Each row was made from one path, in order. Every step used is in the known rows, and no mark comes twice. Write each row's path.
Known rows
zefi, botak: [ -8 -12 -26 -14  26  35 -12  -1  31   6  -3  -1 -14   4  20 -27  -5  -3
  -5  -2 -43 -26  10  -1 -16   4  -9  25  -6 -34  11  -5  10]
botak, zefi, koge, pozepe: [ -4 -15 -19 -26  23  29  -1  13  23  10 -14  16 -13 -14  22 -21  -5  18
   8 -32 -30 -14  20  -7  -6  -1 -14   9   8 -25   5  11  -2]
bopuz, zavagen, bubuv, minu: [-10  -7 -45  -2   7  20   0  16  12  11  23  10   3 -10  11 -37  -6  -5
  -8  26 -36 -21   9  -7 -14  -2   8  -2   0 -29  11 -15   2]
zavagen, bubuv, minu, zefi, koge, pozepe: [-18 -16 -22 -10  -2  14   7  15   0   7   1  37 -10 -17  18  -7 -12   7
   7   4 -31 -13   9  11  -3 -14 -22  -2 -11 -34   9   7  -2]
bopuz, zavagen, bubuv, minu, zefi, koge, pozepe: [-15 -11 -31  -8  -4  15  11  18  -1   9  10  15 -18 -23  13 -14  -9  10
   4  -1 -30 -18  11   5  -4 -12  -1  -1  -8 -42  12   5  -6]
foperi, pozepe: [  0 -10 -35 -15  15  34  -3   5  33   0  -4   8  13   0  26 -27  -4   4
 -16   0 -22 -12  15  -7 -14  -6  -8  26  -7 -26   7   7  -3]
derut, pozepe, botak, zefi: [-13 -13 -25 -26  25  30  -1  13  28   9  -2  -6   8 -10  11 -33   3   9
  10 -17 -39 -23  14 -13 -16   7 -15   8  -9   1  10  15   6]
bopuz, zavagen, bubuv, minu, zefi: [-21  -7 -34  -8   4  14   7  21  13   2  25  12   1 -18   9 -27  -6  -3
   1  37 -32 -18   9   2  -7  -7   7  -9  -2 -25  11  -8  -1]
bopuz, zavagen, bubuv, minu, zefi, koge, pozepe, lanune: [-21 -16 -38  -9  -5  12  10  18  -2  13  -1  10 -10  -9  10 -10 -10   8
   0   8 -33 -17  13   6  -4 -12 -14 -14 -17 -37   8  -5  -2]
lanune, pozepe, botak, zefi: [-15 -10 -26 -29  25  25  -7  11  25   2  -6  -1   0 -10  13 -32   3  19
  15 -38 -23 -13  18  -2 -13  10 -24   6 -17  -5   1   0   6]
zefi, botak, pozepe: [ -5 -15 -19 -21  22  39   0   5  31   8  -4   0 -15   0  15 -25   0   4
  -2 -23 -31 -17  14  -4 -12   3 -16  35 -18 -36   7   2   7]
bopuz, zavagen, bubuv, minu, zefi, boza: [-18 -13 -30 -12   3  16  20  19   9   4  26   9 -16 -15   6 -25  -4  -8
  -2  46 -43 -21  11   4   0   2   5 -15  -4 -28   6  -8  -7]
boza, zefi, koge: [-18 -10 -28 -16  32  25  -7   8  34  -2  -5   1  -7   5  21  -9  -8  -2
   2 -25 -40 -14  15  16   9   2 -12   9   2 -27  16  11   2]
zavagen, bubuv, minu, zefi, botak: [-22 -15 -21  -6   8  19  -3  15   3   0  13  22 -10  -8  10 -16  -7  -9
   6  43 -40 -19   2  13 -12  -8 -15   5 -13 -26  11 -10   8]
koge, pozepe, botak, zefi, minu, bubuv: [-25  -4 -27 -17  18  27  24  19  11  -4 -11  14 -23   2  13 -12   2   6
  30 -38 -30 -16  15 -11 -12   2 -11 -11 -12 -16  11  -3   2]
bopuz, zavagen, bubuv: [ -9  -7 -35 -11   7  22  -7  10  26  17  16  10   7  -4  16 -40  -6  -1
 -15  22 -34 -21  13  -6 -13   3  12   2   1 -35  12 -14  -1]
lanune, pozepe: [ -3  -9 -27 -21  11  27 -10   5  30   4  -3   9   3 -11  19 -29  -4  14
  -2 -26 -25 -15  15  -2 -11   2  -3  17  -8 -28   4   5   2]
botak, pozepe: [ -5 -11 -26 -21  20  34   5  10  38   7  -2   7   3  -3  17 -26  -1   7
  -4 -18 -26 -10  19  -9  -5  -1 -13  23  -5 -27   4   3   0]
zavagen, bubuv, minu: [-14  -9 -37  -2   9  20  -4  14  12  10  13  29  11  -5  15 -30  -9  -6
  -5  33 -36 -15   6  -1 -11  -5 -12  -2  -2 -21  10 -14   5]
zavagen, bubuv: [-14  -9 -30 -10   9  20 -12   6  27  11   7  28  14   1  21 -33  -9  -3
 -10  31 -37 -16  10   0 -10   1  -9   3   0 -27   8 -13   2]
lanune, pozepe, botak, zefi, minu: [-14 -10 -23 -24  22  22   9  11  16  -1  -5   5  -9  -6  11 -24   4  11
  24 -59 -28 -11  19  -7  -7   8 -21  -5   0  -5   4   5   9]
koge, zefi, minu, bubuv, zavagen: [-17  -3 -25  -3   8  23  16  25  20  -5  -4  28 -21  -4  16  -6  -2  -8
  36 -20 -23 -19  13   1  -8  -8  28 -35  -1 -26  11 -17  -2]
zavagen, bubuv, minu, zefi, koge, pozepe, foperi: [-18 -14 -31  -1   1  19  14  12   1   8  -2  18 -14 -14  28  -7  -9   3
   2  16 -35 -11   8   6  -1 -13 -15  -6 -13 -37  11   1   1]
lanune, pozepe, foperi: [ -4  -7 -31 -13  15  32  -3   2  32   6  -6 -10  -2  -8  30 -29   0   8
  -7 -17 -28 -13  16  -4 -10   5   3  14  -8 -30   7  -1   4]
zavagen, bubuv, minu, zefi, botak, pozepe, derut: [-14 -23 -10 -18   5  28  10  23  14  -6  14  19 -20   1  10 -11  -1 -10
  -5  20 -35 -16   8   5 -10  -3 -40   8 -40 -22   1   3   5]
lanune, pozepe, derut: [ -2 -14 -25 -28  11  32  -8   9  41  -7  -1   5   0   1  24 -26  -2   7
 -13 -26 -32 -20  18  -4 -14   6 -18  12 -21 -25  -1  11   2]
pozepe, lanune: [-17 -12 -39 -18  21  27  -8   4  34   9 -10   2  10  13  19 -22  -6  -2
  -9  10 -38 -19  17  -4  -8   0 -20  -1   0 -22   5 -15   8]
bubuv, zavagen: [ -2  -8 -32 -16  19  27   0  11  34  11  -1  10  -2  -4  18 -25  -2   2
   4  -6 -21 -24  12  -3 -18   1   4   0 -15 -29  14 -19   4]
boza, zefi, botak: [-17 -13 -25 -16  31  33 -12  11  33 -10   1  -8 -16   7  15 -22  -3  -8
   1 -18 -41 -18  10  10  -8   1   3  22 -13 -28  15   1   8]

Which path is each row?
[-18   1 -29  -5  14  26  15   7  26   0   0  23 -12   5  18  -9  -7 -10
  14  -2 -38 -20  11  -3  -1   2   0  -5  12 -30  16  -7   2] | zefi, minu, bubuv
[-11 -15 -22 -15  24  34 -18  13  29  -7  -3   1 -20  -3  22 -28  -3  -4
  10 -12 -40 -21  13   3 -16  -5   4   6   2 -32   2  -2   8] | koge, zefi, botak
[-14 -15 -16 -16  18  33  12  17  15  -6   4   2 -23 -13   6 -13   0   0
  11  -4 -28 -14  10   1  -6  -8 -20  24 -21 -26   5   5   8] | bubuv, minu, zefi, botak, pozepe
[-11  -1 -21 -13  21  23  23  22  18   4  -1  28 -17  -8  10 -10   1  -5
  32  -9 -15 -19  13  -6  -5   5  14 -26   3 -12  17 -21   0] | botak, zefi, minu, bubuv, zavagen
[-12 -16 -22 -10  23  36  19  13  15  -3   3 -15 -29  -9  16 -11   2  -5
   6   5 -32 -11  11   0  -5  -7 -11  19 -23 -27   8   1   9] | bubuv, minu, zefi, botak, pozepe, foperi
[-23  -2 -23  -4  10  25  10  19  26 -11  -1  27 -17   2  20 -10  -6 -10
  28 -16 -38 -14  14  -1  -1  -7  16 -21  20 -26   7  -2   0] | koge, zefi, minu, bubuv
[ -4 -13 -24 -14  26  43   6   1  29  10  -7 -18 -21   3  25 -24   3  -2
  -6 -11 -36 -15  14  -7 -10   5 -10  29 -20 -37  10  -4   9] | zefi, botak, pozepe, foperi
[-22 -21 -23 -21  28  35   1  17  29   0 -13 -10  -9  15   8 -10   2  -2
   1 -26 -32 -10  16   8  -1   0 -23  18 -31 -22   7  -2   9] | boza, zefi, botak, pozepe, lanune
[ -3 -18 -29 -26   6  37   1  15  41  -6  -3   6  -7   6  30 -27  -3   4
 -21 -23 -36 -22  18 -13 -21  -4 -12  13 -24 -35   0  10   1] | koge, pozepe, derut
[-13 -12 -23 -28  30  24  -7   2  18   6 -15   0 -10  -7  15 -21  -1  21
  20 -55 -31 -13  19   8  -3  12 -41   5 -14 -10   4   9   6] | lanune, pozepe, botak, zefi, koge
[-17 -16 -26 -19  17  25  21  14  20  -6  10   7 -21 -12  11 -15  -3  -8
   6  28 -43 -19  12   5   4  -2 -13  -6   2 -21   4   2  -1] | bubuv, minu, zefi, boza
[-12 -14 -28 -17  19  29  -3  14  27  -4 -11  10 -13  -3  23 -11  -7  10
   4 -51 -32 -10  16   9   1  -6  -2  14  -8 -37  14  17  -2] | boza, zefi, koge, pozepe
[  4 -16 -31 -23  12  38  -1  11  41  -9   0   2   9  12  31 -24  -2  -3
 -26  -3 -29 -20  18 -10 -17  -2 -24  21 -24 -23   2  11  -3] | foperi, pozepe, derut
[ -8 -17 -13 -18  20  38  -6  16  31  -3  -5   2 -20  -5  17 -27   1   4
  12 -33 -31 -11  17  -3 -13  -7  -3  16  -9 -31  -3   5   4] | koge, zefi, botak, pozepe
[-14 -21 -23 -32  23  33  18  13  23   1  -9  -5 -23  -3  14 -34   4  12
   8 -20 -39 -18  21 -11 -13   9 -22   1 -19 -16   1   1  -2] | koge, pozepe, botak, zefi, boza
[-19  -9 -29 -15  18  24   5  16  23  -9   9   8  -5 -14  14 -15  -6  -3
   8  23 -33 -16  10   4  -5 -10  -9   2   4 -19   7  -1   5] | bubuv, minu, zefi
[-11   0 -31  -2  10  24  24  13  20   7  -3  25 -15   3  15  -6  -3 -10
  26  -9 -23 -22  10  -1  -7   1  12 -17  -8 -31  20 -21   0] | zefi, minu, bubuv, zavagen
[-12 -15 -15 -17  22  38  12   8  30   0  -2 -16 -26  -5  21 -14   2  -2
   3   0 -31 -13  15   0  -5  -1  -9  21 -21 -31   9  -1   7] | minu, zefi, botak, pozepe, foperi
[-19 -17 -19  -4  10  27  17  15   4   5  10   7 -18  -9  14 -15   0  -8
   2  30 -34  -8   7   4  -5  -7 -14   9 -25 -27   9  -7   8] | zavagen, bubuv, minu, zefi, botak, pozepe, foperi
[ -7 -14 -40 -17  14  31  -4   5  30   6 -15   2  23  11  22 -23  -4   2
 -16   9 -23 -15  18  -8 -11  -7 -23  15 -15 -20   5  -5   1] | foperi, pozepe, lanune
[-17 -11 -21 -21  23  22  -2   1  31   3  -4   9 -11  -5  22  -7 -11   2
   7   1 -38 -19  15  15   6  -1 -23   6   7 -31  10   6   2] | minu, zefi, koge
[-17 -14 -18 -27  17  26  15   7  35  -1   3   5 -17  -7  17 -17  -4  -4
   2  23 -43 -20  16   7   4   5  -9  -1   2 -26   5   1  -5] | minu, zefi, boza
[-17  -5 -23 -16  17  19  24  19   8   2 -10  16 -21  -7   5  -9   6   9
  47 -53 -11 -17  14   1 -11  11  -3 -24 -31  -9  11 -14   3] | lanune, pozepe, botak, zefi, minu, bubuv, zavagen
[ -8 -17 -19 -31  32  31  10  13  33   6   1  10 -15  -7  15 -29   0   0
   5  17 -42 -17  20  -8   0  12  -8  -3  14  -9   1  -1  -3] | botak, zefi, boza
[-14 -13 -29 -27  25  31   2  17  28   1 -11   0  -8  -3  16 -33   2  17
   9 -33 -29 -15  19 -13 -22   0 -18   8 -18 -13   4  -1   5] | koge, pozepe, botak, zefi
[-13 -13 -30 -22  17  31   4   9  36  12 -12   1  11   9  14 -21  -2   4
  -6  -7 -30 -11  21  -9  -3  -1 -29   9 -13 -23   1  -8   4] | botak, pozepe, lanune
[-16 -13 -24 -12  21  28   2  12  15 -10   6   2 -23 -11  12 -15  -5  -8
   9  15 -35 -23   7   9 -11  -7 -16  15 -10 -26  11   0  11] | bubuv, minu, zefi, botak
[-28  -3 -28  -5  19  24  16  18  28 -14   2  19 -15   9  14  -4  -4 -15
  19 -17 -37 -13  11   7   8   0  10  -9   5 -22  19  -1   1] | boza, zefi, minu, bubuv
[-17 -10 -28 -24  37  25  -3   1  25   8 -11   0 -11   5  18 -20  -4   9
  17 -24 -40 -18  19   4  -4  11 -46   0  -4 -11  10  -1   9] | pozepe, botak, zefi, koge
[-23  -6 -23 -13  19  26  22  16  15   4  -4   8  -8  -3   8 -14   2  -3
  28 -26 -41 -21  12 -11  -6   8  -7  -9  -2   0  16  11   4] | derut, pozepe, botak, zefi, minu, bubuv
[-10 -23  -7 -31  17  38   8  13  40  -9   1  -4 -26   6  16  -9   2  -3
  -6  -9 -35 -20  17   2 -10   3 -34  21 -34 -28   0  10   5] | minu, zefi, botak, pozepe, derut
[-11 -17 -23 -23  19  30   3  15  34  -5   0   9 -17  -4  22 -28  -2  -4
   7   4 -48 -17  19  -1  -1  -1   3 -12  13 -27  -4   0  -5] | koge, zefi, boza
[-17 -17 -14 -11   5  24   9  18   5   4  11  22 -11 -11   6 -14  -3  -3
   8  21 -28 -11   6   6  -6  -8 -22  14 -24 -23   5  -3   5] | zavagen, bubuv, minu, zefi, botak, pozepe
